Known rows, with every step that occurs
zemi/lono: [  6   1   6   4  -2   5   0 -14   2  -2  -5  -4 -10  -1  -6 -18   9   9
 -12   3  -1  -2]
tebur/tunuf/zemi/nopek: [  2   4   6   9   8  -1   1 -13  -8  -5  -2 -53  -9   0 -13 -25  -9   7
  -8   1  -3  -3]
nefi/zemi: [ -5   4  10   7  -5   3   1  -7  -4  -1  -1  -1 -10  -4  -6 -17 -14   7
  -7  -4   0  -5]
vuruk/tebur: [  1   8  -2   3   0   2   2 -12   2  -2   0  -2  -9  -4 -10 -18 -15  11
   2   2  -2  -7]
vavofud/zemi: [  1   3   5   5   4   0   2  -3   6   4   2  -3  -7  -7  -5  -4 -12  11
 -12  13   2   8]
tunuf/zemi: [-11   3   5   3   2  -1   1  -6  -1   0   1 -11 -11  -7 -13 -17 -17   7
  -2   3   3  -7]
nefi/zemi/lono/vuruk/tebur: [ -6   8   6   9  -6  10   4 -26 -12   3   1   3 -15   0 -16 -35  -3   8
  -8 -10  -7 -10]
nopek/tebur/tunuf: [ 10   5  -6  12  -2   1  -1  10 -15  -2  -3 -25 -10  -2  -1  -8 -10   8
   6   1   6   1]
zemi/nopek/tebur: [  3   4  -1   7   8   0  -3   0   8  -5  -3 -38 -10  -2   2 -10  -9   6
   1   4   6   0]
nopek/tebur/nefi: [  5   6   0  -2   4   1   4  12  -5  -1   3 -16 -10  -3  -1  -9 -10   8
   7   1  10  -1]
nefi/tebur/tunuf/zemi/nopek: [  1   7   4  13   2   4   1 -13 -12  -6   0 -52 -12   1 -18 -35  -9   6
   6  -6   6  -4]
tunuf/zemi/lono: [ -7   0   8   4   0   6   0 -18  -1  -1  -2 -13 -12  -3 -16 -28   3   7
  -9   2   2  -5]
tebur/nefi: [  7   7   7  -4   3   0   7   1  -2  -2   1  -9  -7  -3  -5 -11  -8  10
  -6   1   2  -4]
tebur/tunuf/zemi/lono/vuruk: [  0   4   5  11  -2   4   4 -14 -25   4   0 -22 -14   0 -18 -28   2   7
 -10  -4  -5  -6]
lono/vuruk/zemi/nopek/tebur/tunuf: [  3   8   0  11   7   1   2 -21 -18   1   2 -50 -12   2  -4 -21 -10   8
   0  -2   3  -6]
zemi/lono/vuruk: [  3   5   5   7  -1   4   3 -13  -5   3  -3   0 -12  -2  -6 -16   5   9
 -12  -1  -4  -5]
vavofud/vuruk: [  1   1   2 -13   5   0   4   1   8   9  -5   1  -8  -5  -2  -4  -5  10
  -7  10   8  -2]
nefi/tebur/tunuf/zemi/lono/vuruk: [ -2   7   4  16  -7   9   4 -14 -26   3   1 -20 -17   1 -23 -38   2   6
   5 -11   4  -8]
delan/zemi/nopek: [-10   3   7   8   4  -4  -3  -7   5  -2  -3 -35  -7   0  -5 -15  -9   7
 -13   5   0   6]
nefi/zemi/nopek: [ -2   4  12   8   2   2   0 -15   4  -6  -3 -30  -9  -1  -5 -21  -9   6
 -14  -4  -2  -3]
vuruk/lono: [ 10   3   8   1  -3   2   1 -20   0   0   0  -8 -10  -4  -4 -10 -19  11
  -5  -1   3  -6]
tebur/delan/zemi/lono: [ -5   3   4   4  -4   3  -1  -8   4  -1 -14 -11  -9   1 -11 -16   9  10
 -16   3   0   6]
lono/vuruk/tebur: [ -2  11  -2   5   1   1   5  -9  -5   5   2   3 -12  -5 -10 -17 -20  10
   2  -2  -4 -10]

Rows
[ -1   1  10   2  -2   7   1 -41  -1  -2  -2  -7 -10   0 -10 -29   9  11
 -12   3   1  -7]
vuruk/zemi/lono
[  9   6   2  -2  11   0   3   4   3  -6   1 -44  -9   0   1 -13  -6   7
   1   1   7   0]
zemi/nopek/tebur/nefi
[ -9   3   0   6   9   0  -3  -4   4  -4   0 -47 -13  -3  -7 -19 -14   3
   5   3   9  -3]
tunuf/zemi/nopek/tebur
[ -7   7   2   6   9   1   1 -23  -3   2   3 -37 -13  -1  -1 -19 -14   6
   1   0   7  -8]
lono/vuruk/zemi/nopek/tebur
[ -6   6   3   3   6  -4  -1  -5  12  -4 -12 -40  -6   1  -7 -11  -7   8
 -14   3   0   6]
tebur/delan/zemi/nopek
[  5  10   0   4  -4   5   3   0   8  -4 -10  -6 -11  -4 -10 -14  -8   9
   8  -6   9  -4]
nefi/tebur/delan
[ -3  -1   9 -15   4   8   3 -37   2   8  -5  -5 -10   1  -9 -25  15  12
 -15  10   8  -6]
vavofud/vuruk/zemi/lono
[  0   7  15   2  -3   8   9 -13 -18   2   3  -5 -12   1 -11 -29   5   7
 -16 -11  -4  -7]
tebur/nefi/zemi/lono/vuruk
[ -2  11  -1   9   8   0   4 -19 -16   0   3 -47 -12   0 -21 -32 -18   7
  -1  -4  -8 -10]
lono/vuruk/tebur/tunuf/zemi/nopek
[ -9   6   1   3  -2  -2   0   3   4   0 -11 -11  -7  -3  -8  -6 -11   9
  -9   3   2   5]
tebur/delan/zemi
[ -2  11  -1   2  11   2   3 -20   5  -1  -7 -44 -12  -1  -4 -14 -11   7
   0  -2   6  -7]
lono/vuruk/zemi/nopek/tebur/delan
[-12   6  -6   6  -2  -1  -3  14   2   1 -10 -18 -10  -3  -4  -3 -13   7
   4   3  11   7]
nopek/tebur/delan/zemi
[ -4   4   5  10   3   3  -3  -5   1  -5  -2 -37 -12  -1   0 -19 -12   4
  -1  -4   6  -1]
nefi/zemi/nopek/tebur
[ -9   9   3   0  -1   4   7 -14 -18   5   5  -8 -11   3 -19 -32   2  11
  -9  -2  -4  -1]
delan/zemi/lono/vuruk/tebur/nefi
[ -7   3   8   4   9  -2   0 -14   7  -4   0 -40 -10  -3 -11 -21 -13   5
  -8   3   1  -5]
tunuf/zemi/nopek
[  2   3   6   8   3   4   4 -13  -1   9   2   0 -11  -3  -9 -13   4  10
 -18  10  -3   6]
vavofud/zemi/lono/vuruk
[  6  11  -3   1   0   7   6 -19   1   0 -10  -3 -12  -1 -15 -22   3  11
  -6  -4  -7  -8]
zemi/lono/vuruk/tebur/delan
[ -3   4  -2  14  -1   5   1  -3 -26   4   1 -28 -17   0 -13 -26   0   5
   3  -3   4  -4]
nopek/tebur/tunuf/zemi/lono/vuruk
[-11   6  -5   8  -3   3  -1   4  -5   5 -10 -16 -14   0  -7 -12   3   6
  -3   0   6   5]
nopek/tebur/delan/zemi/lono/vuruk
[ -7   5   2   2   8  -2   0   8  -3  -3   3 -46  -8   2  -3 -16  -7   6
  -1   3   9   8]
delan/zemi/nopek/tebur/nefi
[  2   8   0   5  -1   6   4 -21  -6   3   0   1 -13  -1 -13 -27   0  10
  -5  -2  -6  -8]
zemi/lono/vuruk/tebur
[ -7   7  -2   3  -4   6   0 -18   3  -2 -11 -10 -10   2 -18 -26   5  11
  -9   1  -3   3]
vuruk/tebur/delan/zemi/lono
[  2   8  10  -2  -5  12   7 -25 -12  -5   2  -6 -12   3 -17 -41   6  10
  -9  -9  -4  -7]
vuruk/tebur/nefi/zemi/lono
[-14  13  -5   4  -1  -1   4  -3  -4   5  -6  -6 -10  -3 -15 -15 -20  10
  -2  -2  -3  -2]
lono/vuruk/tebur/delan/zemi
[  1   5   0   8  -2   8   2 -27 -18  -3  -1 -23 -13   2 -25 -40   2  10
  -3  -2  -5  -7]
vuruk/tebur/tunuf/zemi/lono
